Each row was made from one small tree. The marks that hang from a mark follow it in brackets, in the order of their numbers. Every link used is in the known rows. Write each row's tree.
Known rows:
z_820[z_770[z_593[z_355[z_559]]]]: [ 1.059  1.143 -0.045 -2.841  0.084  1.915 -0.298  1.843 -1.405 -4.333
  2.105  1.907 -0.983  1.386  1.292 -2.692  2.538  0.158 -0.278 -0.582
 -0.491 -3.280  1.303  1.494 -0.359  2.629]
z_559[z_770[z_593[z_355[z_12[z_838]]]]]: [-1.525 -0.305 -1.206 -1.494  2.330 -0.455  2.036  3.043 -3.046  0.702
 -2.535  2.040 -0.931  1.344  2.587  1.532  1.994  4.932  0.996  2.014
 -0.814  1.567  2.234  0.395  0.456 -0.173]
z_20[z_739[z_8]]: [ 1.637  0.132 -1.372  3.480 -1.807  2.582  1.443 -0.199 -0.826  0.750
 -0.709  1.101 -1.307  1.061  1.532  0.339  2.827 -0.479  0.596  3.004
  1.049 -0.605 -0.207 -2.416 -1.495  2.462]
z_20[z_739[z_8] z_838[z_12]]: [ 0.511  1.036 -2.527  4.103 -1.837  1.523  0.363  0.069 -2.184  2.657
 -0.966  1.930 -0.331  0.022  1.479  2.263  3.805 -1.487 -0.123  2.732
  0.517  0.171  2.726 -2.952 -1.998  1.848]
z_770[z_593[z_355]]: [-0.133  1.557 -0.360 -0.379  0.389 -0.034  0.344  1.631 -0.627 -1.003
 -0.225  0.885 -1.875  1.026  1.162 -1.048  1.860  1.813 -1.048  1.968
  0.023 -2.535 -0.020  0.449 -1.705  0.635]
z_820[z_770[z_559 z_593[z_355[z_12]]]]: [ 0.531  1.645 -2.290 -3.423  2.912  0.080  1.199  2.121 -1.120 -5.720
 -0.575  3.277 -0.607  0.142  2.525 -0.466  2.270  2.717 -0.156 -0.673
  0.353 -0.484  1.864  0.522 -1.590  2.887]
z_20[z_739]: [ 1.627 -1.260 -2.061  2.459 -1.315  1.356  0.571 -0.249 -1.324 -0.037
 -1.130  1.287 -0.327  0.830  2.120  1.622  1.300  0.233 -0.112  2.019
  0.113  0.056  0.286 -1.255 -1.231  0.304]
z_739[z_20[z_838[z_12]] z_820]: [-1.665  2.808 -0.530  4.288 -3.935  3.823 -1.548 -0.164 -1.534  3.684
  1.679  1.919 -1.268  3.188  0.836  3.543  2.336  0.658 -1.109  3.780
  1.014 -2.128  3.059 -2.167 -1.698  1.845]
z_559[z_770[z_593[z_355[z_12]]]]: [-0.137 -0.329 -0.233 -1.840  1.826 -0.413  1.024  2.356 -1.656 -2.061
 -1.758  1.775 -1.304  0.466  3.400  0.174  1.679  3.644  0.335  1.267
 -0.220  0.991  0.751  0.413  0.561  1.406]
z_20[z_739[z_8 z_559 z_820[z_770]]]: [ 0.546  2.280 -0.767  3.641 -3.812  6.558  0.098  1.335  0.481 -1.509
  2.908  2.302 -2.173  3.721  1.224 -0.015  4.293  0.988  0.811  2.637
  1.624 -3.193  2.177 -2.281 -1.315  7.369]
z_593[z_355[z_12[z_838] z_559[z_770]]]: [ 0.367 -0.328 -0.895 -1.550  1.977  1.562  1.109 -0.366 -3.178  0.449
  0.185  2.911  0.424  0.613  3.783  1.498  3.859  2.963  2.325  1.309
 -1.250  1.403  1.666 -0.810  2.332 -0.894]
z_20[z_739[z_559 z_820[z_770]]]: [ 0.724  1.001 -1.703  2.839 -3.464  5.354 -0.836  1.168 -0.365 -2.419
  2.355  2.651 -1.180  3.772  1.903  0.837  2.596  1.578  0.310  1.829
  0.775 -2.671  3.017 -0.999 -1.119  5.337]
z_559[z_770[z_593]]: [ 0.767 -1.761  0.546 -0.425  1.017 -0.837  0.962  3.938 -1.253 -1.796
 -1.531 -0.338 -2.065  1.588  3.675  0.410  0.574  2.862  0.250  0.381
 -0.068 -0.137  0.924  1.792 -0.512  1.809]
z_559[z_770[z_593[z_355]]]: [ 0.647  1.190  1.011 -1.422  1.317 -0.653  0.695  2.951 -1.708 -1.513
 -0.512  0.818 -2.710  0.764  3.434 -0.607  2.124  3.442 -0.524  1.531
 -0.093 -0.920  1.741  1.436 -0.560  1.536]
z_8[z_739[z_820]]: [-0.967 -0.252  0.204  3.169 -2.712  1.731 -1.412  1.512  0.935  1.124
  1.071 -0.331 -0.919  2.075  0.155 -0.325  0.115  2.522  0.200  3.564
  0.556 -3.786 -1.404 -0.921 -1.160  3.394]
z_739[z_8 z_20[z_838] z_559[z_770[z_593]]]: [-0.631  0.912  0.502  2.714 -2.730  3.581  1.555  0.655 -1.828 -1.489
  0.956  0.226 -3.062  2.938  2.890  3.200  6.448  3.586  0.797  2.823
 -1.078 -0.915  2.593 -0.513 -1.844  2.864]
z_12[z_838]: [-0.190 -0.801 -1.649  2.265  0.262  0.864  1.277  0.992 -1.310  2.975
 -0.448  0.987  0.468  2.034  0.378  2.428  1.557  1.939  0.365  2.422
  0.255 -0.598  0.080 -0.450 -1.588 -1.984]
z_739[z_559[z_770] z_820]: [ 0.561  0.581  1.149  2.426 -0.859  3.485 -0.634  1.608  0.420 -1.096
  2.140  0.434 -2.230  3.509  4.285  1.273  3.147  4.028  1.586  2.451
  0.954 -1.331  1.634 -0.607  0.017  4.519]
z_355[z_12[z_838] z_559[z_770]]: [ 0.701 -3.228 -1.214 -0.677  1.429  1.612  1.552  0.295 -2.498  0.155
 -0.815  1.949  1.360  1.365  4.156  2.478  2.324  2.297  3.197  0.745
 -1.034  2.117  0.840 -0.627  2.496 -0.476]
z_20[z_838]: [ 0.941 -0.559 -1.785  2.287 -0.765  1.159 -0.897 -0.098 -1.846  0.853
 -0.804  0.462  0.962  0.513  0.669  2.636  3.031  0.780 -0.541  1.522
 -0.420 -1.244 -0.857 -0.266 -3.070 -0.672]
z_739[z_8 z_20]: [ 0.521  1.413 -0.152  3.717 -2.940  4.224  1.446 -1.180  0.227  1.968
  2.087  1.164 -2.474  1.871  0.460  1.400  3.009  0.819 -0.227  4.154
  1.803 -2.026 -0.960 -2.202 -1.168  1.331]
z_739[z_8 z_20[z_838] z_559[z_770]]: [ 0.170  1.023 -0.284  4.046 -3.126  4.809  0.763 -1.257 -1.560  0.249
  2.218  0.912 -1.809  2.205  2.951  4.298  7.046  3.030  0.954  3.783
 -0.271 -0.806  2.014 -1.965 -1.743  2.066]
z_770[z_593]: [ 0.139 -1.246 -0.442  0.591  0.302 -0.060  0.809  2.331 -0.032 -1.297
 -1.157 -0.001 -1.330  1.929  1.390  0.022  0.530  1.347 -0.414  1.571
  0.176 -1.559 -0.725  0.921 -1.343  0.750]
z_355[z_12 z_559]: [ 1.347 -2.872 -1.336 -0.300  0.911  2.265  0.140 -1.648  0.434 -2.258
 -0.056  1.674  1.348  0.621  3.172  0.799  1.459 -0.004  1.902  0.791
 -0.382 -0.161 -2.131 -1.933  1.287  0.448]
z_739[z_8 z_20[z_838] z_559 z_820[z_770]]: [-0.778  4.122 -0.301  4.577 -5.662  8.214 -0.814 -0.358 -0.193  0.013
  4.465  2.178 -1.794  4.408 -0.627  2.633  6.261  2.222 -0.091  3.467
  1.299 -4.489  2.221 -2.018 -2.911  5.833]

Write each row's tree:
[ 0.618 -0.844 -2.603  2.856 -0.514  1.974 -0.216  0.421 -3.573 -0.004
 -0.343  1.868  0.153  0.714  5.251  4.569  4.307  1.182  0.679  1.674
 -0.877  2.268  5.295 -1.440 -0.476  0.996] : z_20[z_739[z_559[z_770]] z_838[z_12]]
[-2.212  0.854 -1.129  4.099 -6.073  6.390 -2.389  0.034 -0.793 -0.676
  4.009  1.289 -0.236  3.261 -1.470  3.199  3.910  3.371 -0.597  3.672
 -0.730 -4.884  1.720 -0.790 -3.071  3.938] : z_8[z_739[z_20[z_838] z_559 z_820[z_770]]]
[-0.719  2.793  0.783  1.945 -2.021  5.069  0.420  4.060  1.981 -2.965
  2.762  0.785 -3.090  4.424  0.531 -1.681  3.439  2.401  0.568  2.151
  1.886 -4.816  1.368 -0.344 -1.536  7.885] : z_739[z_8 z_559 z_820[z_770[z_593]]]
[ 0.974  1.049 -1.099  2.028 -3.507  3.894 -0.583  2.195 -1.542 -0.836
  0.814  2.389 -1.118  3.043  0.444  0.236  0.884  0.591 -0.417  1.401
  1.400 -2.154  2.101 -0.304 -1.458  5.041] : z_20[z_739[z_820[z_770]]]
[-1.018  1.335 -2.743 -2.093  3.819 -1.404  2.805  1.189 -2.162 -1.183
 -2.184  3.309 -0.465  0.789  2.480  1.437  3.118  4.153  1.029  1.287
 -1.142  0.645  2.239 -0.367 -1.277 -0.687] : z_770[z_559 z_593[z_355[z_12[z_838]]]]
[ 1.521  0.460 -1.248 -1.961  1.703 -0.589  1.296  3.289 -0.794 -5.332
 -0.235  1.623 -1.238  1.495  2.535 -0.327  1.478  1.390 -0.388 -1.483
  0.659 -1.498  1.584  2.069 -2.501  3.125] : z_820[z_770[z_559 z_593]]
[-1.690  0.049  0.333  4.134 -4.962  3.489 -0.812 -0.209  0.245  1.990
  2.099  0.388 -2.030  2.942 -0.200  1.331  0.610  2.813 -0.213  5.138
  0.775 -3.977 -0.442 -1.694 -1.125  2.741] : z_8[z_739[z_20 z_820]]
[-1.449  1.156  1.014  2.520 -3.792  3.971  0.106  1.278 -2.198 -1.606
  1.224  0.430 -3.168  4.912  3.284  3.568  4.855  4.867  0.401  2.690
 -1.444 -2.228  3.676  0.009 -1.704  3.841] : z_739[z_20[z_838] z_559[z_770[z_593]] z_820]
[ 0.285  1.384 -0.440  2.246 -1.988  5.439 -1.458  1.809  1.041 -2.259
  3.531  1.815 -1.048  3.759  1.361  0.385  2.367  2.431  0.189  1.562
  1.877 -3.471  1.031 -0.505 -1.395  5.308] : z_739[z_559 z_820[z_770]]
[-1.940 -2.295 -0.555  2.404 -3.192  1.663 -0.030  1.117 -2.593 -2.003
  0.279 -0.539 -1.462  1.736  2.308  4.041  3.687  4.919  0.120  3.071
 -2.780 -1.184  2.382  0.544 -1.735  0.950] : z_8[z_739[z_20[z_838] z_559[z_770[z_593]]]]
[-0.117  1.024 -0.434  4.634 -2.637  5.793  1.140 -1.873  1.138  0.091
  3.576  1.414 -2.536  2.541  1.658  2.208  4.752  1.687  0.702  4.669
  1.104 -2.522 -0.156 -3.051 -0.928  1.648] : z_739[z_8 z_20 z_559]
[-1.619  4.247  0.478  5.187 -4.536  5.229 -0.581 -0.184 -1.062  4.369
  2.123  1.997 -2.499  2.818  0.065  2.379  3.997  0.120 -0.521  4.759
  2.012 -3.023  2.623 -3.405 -1.721  4.120] : z_739[z_8 z_20[z_838[z_12]] z_820]
[ 1.533 -1.485 -2.212  2.805 -1.695  2.117 -0.024 -0.590 -3.876 -1.732
 -0.741  1.136 -0.001  1.245  4.312  4.200  5.215  2.465  1.059  1.307
 -1.950  1.464  3.127 -0.711 -1.863  0.982] : z_20[z_739[z_559[z_770]] z_838]
[ 0.331 -0.025 -1.161 -3.301  0.634  2.301 -0.098  1.367 -0.769 -5.345
  0.648  2.817  0.066  0.883  1.794 -1.607  1.818  0.620  0.509 -0.594
 -0.794 -1.596  0.391  0.482  0.956  2.824] : z_820[z_770[z_593[z_355[z_12 z_559]]]]
[-1.384 -0.160 -1.409 -2.117  1.489  0.663  1.780  0.284 -2.218 -0.655
 -0.802  2.711  0.104  1.516  1.614  0.107  2.914  2.279  1.748  1.505
 -2.296 -0.106  0.764 -0.702  1.281 -0.847] : z_770[z_593[z_355[z_12[z_838] z_559]]]
[-1.389  2.367 -1.516  5.312 -2.958  5.203  0.201 -1.615 -0.329  1.976
  3.117  2.090 -1.150  1.690  1.619  4.340  5.710  0.358 -0.008  4.530
  0.936 -1.492  2.880 -3.747 -1.833  1.255] : z_739[z_8 z_20[z_838[z_12]] z_559]
[ 0.350  0.582 -1.152  3.796 -3.076  4.252 -0.080 -0.700 -0.009 -1.105
  0.990  1.714 -1.556  3.657  3.048  1.351  2.858  2.025  1.067  3.142
 -0.194 -1.861  1.810 -2.294 -0.922  3.729] : z_20[z_739[z_559 z_820]]
[-0.191  2.346 -0.207  2.498 -3.935  5.086  0.865  3.417  0.301 -3.207
  1.732  1.551 -3.418  4.349  0.986 -1.264  3.726  1.496  0.684  2.126
  0.484 -3.541  3.112 -1.132 -1.245  8.027] : z_20[z_739[z_8 z_559 z_820[z_770[z_593]]]]
[-0.486  3.067  1.265  4.832 -4.268  6.506  0.113 -0.805 -1.278  1.012
  3.075  0.996 -3.287  3.963  2.556  3.188  7.078  4.084  1.197  3.907
  0.221 -2.582  2.709 -2.316 -1.720  5.114] : z_739[z_8 z_20[z_838] z_559[z_770] z_820]
[ 0.674  1.968  1.682  3.354 -1.463  4.647  0.541  1.842  1.044 -0.318
  2.745  0.408 -3.116  3.236  3.927 -0.017  4.602  3.758  2.090  3.374
  1.617 -2.369  1.207 -1.768  0.242  6.422] : z_739[z_8 z_559[z_770] z_820]
[-0.109 -2.784 -2.396  0.212  1.246  2.147  1.151 -0.967 -1.426  0.629
 -0.590  2.031  2.019  1.685  1.911  2.143  1.903  1.017  2.486  1.179
 -0.944  0.559 -0.821 -1.613  1.375 -1.441] : z_355[z_12[z_838] z_559]
[ 0.009 -0.259 -0.691 -2.422  1.148  1.007  0.633 -0.369 -0.600 -3.632
 -0.284  2.111 -0.199  0.928  2.762 -1.403  2.598  1.030  1.230  0.883
 -1.513 -1.173 -0.438 -1.009  1.107  0.976] : z_770[z_593[z_355[z_12 z_559]]]
[-0.406 -3.672 -0.718 -1.929  1.729  0.070  2.156  2.047 -2.498 -1.449
 -2.157  1.367  0.374  2.053  3.780  1.398  1.681  2.969  2.994  0.142
 -1.815  1.668  1.507  0.521  2.221 -0.002] : z_355[z_12[z_838] z_559[z_770[z_593]]]
[ 0.772  2.857  0.840  2.525 -2.386  5.025 -0.311  3.336  1.172  0.291
  2.665  1.314 -1.912  2.985 -0.664 -1.526  2.271  0.907 -0.015  2.154
  3.369 -4.520 -0.060 -0.995 -1.391  6.821] : z_739[z_8 z_820[z_770]]
[ 1.723 -1.784 -1.501  2.219 -0.980  2.177  0.890  0.075 -1.704 -2.128
  0.281  1.478 -0.983  1.547  5.488  2.476  3.220  2.524  1.379  1.711
 -0.691  1.277  2.576 -0.878  0.085  1.368] : z_20[z_739[z_559[z_770]]]
[-0.413  4.351 -1.322  1.909 -2.506  3.768 -0.780  0.421 -2.347 -0.373
  2.853  3.739 -1.142  2.647  1.563  3.354  3.172  1.286 -1.030  1.165
  1.764 -2.246  5.571 -0.688 -2.783  4.292] : z_739[z_20[z_838[z_12]] z_820[z_770[z_559]]]
[ 1.641 -2.305  1.662 -1.800  0.587  0.192  0.831  2.261 -1.580 -3.719
 -0.147 -0.177 -1.704  1.560  4.768 -0.762  1.826  1.488  1.781 -0.377
 -1.108 -0.536  0.795  1.573  1.345  2.300] : z_355[z_559[z_770[z_593]]]
[ 2.562  1.108  0.994 -1.309  0.554  1.481 -0.144 -0.446 -1.739 -1.545
  2.002  1.510 -1.038  0.330  4.822 -0.548  3.974  1.386  1.089  0.632
 -0.620 -0.668  1.157  0.059  1.278  1.481] : z_593[z_355[z_559[z_770]]]
[ 1.895 -0.407 -0.618  3.334 -1.406  3.419  1.693  0.416 -0.737 -1.481
  0.607  1.133 -2.145  1.464  4.646  1.448  4.868  2.016  1.991  2.681
  0.086  0.873  2.217 -1.947 -0.018  3.461] : z_20[z_739[z_8 z_559[z_770]]]
[ 0.756  4.982 -0.545  2.619 -3.702  5.217  0.323 -0.479 -1.829 -0.815
  2.711  2.776 -2.071  3.041  0.111  1.824  5.919  1.785 -0.009  1.777
  1.625 -3.888  2.655 -1.247 -3.877  6.282] : z_739[z_8 z_20[z_838] z_820[z_770[z_559]]]
[ 1.865 -0.439 -0.146 -1.915  1.333  2.065 -0.071 -0.987 -1.875 -2.350
  0.625  2.453  0.167 -0.189  5.082  0.030  3.284  1.950  2.062  0.788
 -0.296  1.003  0.329 -1.046  2.481  1.143] : z_593[z_355[z_12 z_559[z_770]]]
[ 0.285  1.162 -1.921 -2.422  3.398 -1.375  1.831  0.241 -0.862 -4.066
 -1.775  2.670 -1.158 -0.357  3.663 -0.208  2.568  3.083  0.575  0.664
 -0.572  0.169  0.830 -0.624 -1.223  1.421] : z_770[z_559 z_593[z_355[z_12]]]
[-0.562  3.359  0.623  4.159 -4.809  8.476  0.137  0.447  1.477 -0.360
  5.420  2.288 -3.120  4.704  0.144  0.700  4.338  2.249  0.180  4.098
  2.733 -4.565  1.511 -2.429 -1.186  6.666] : z_739[z_8 z_20 z_559 z_820[z_770]]
[-1.873  3.135 -1.373  4.108 -4.435  6.840 -2.014  0.477 -0.997  0.709
  4.467  3.324 -0.821  4.155  0.759  3.823  3.608  1.668 -1.016  3.074
  1.208 -2.897  4.783 -1.338 -2.072  4.072] : z_739[z_20[z_838[z_12]] z_559 z_820[z_770]]
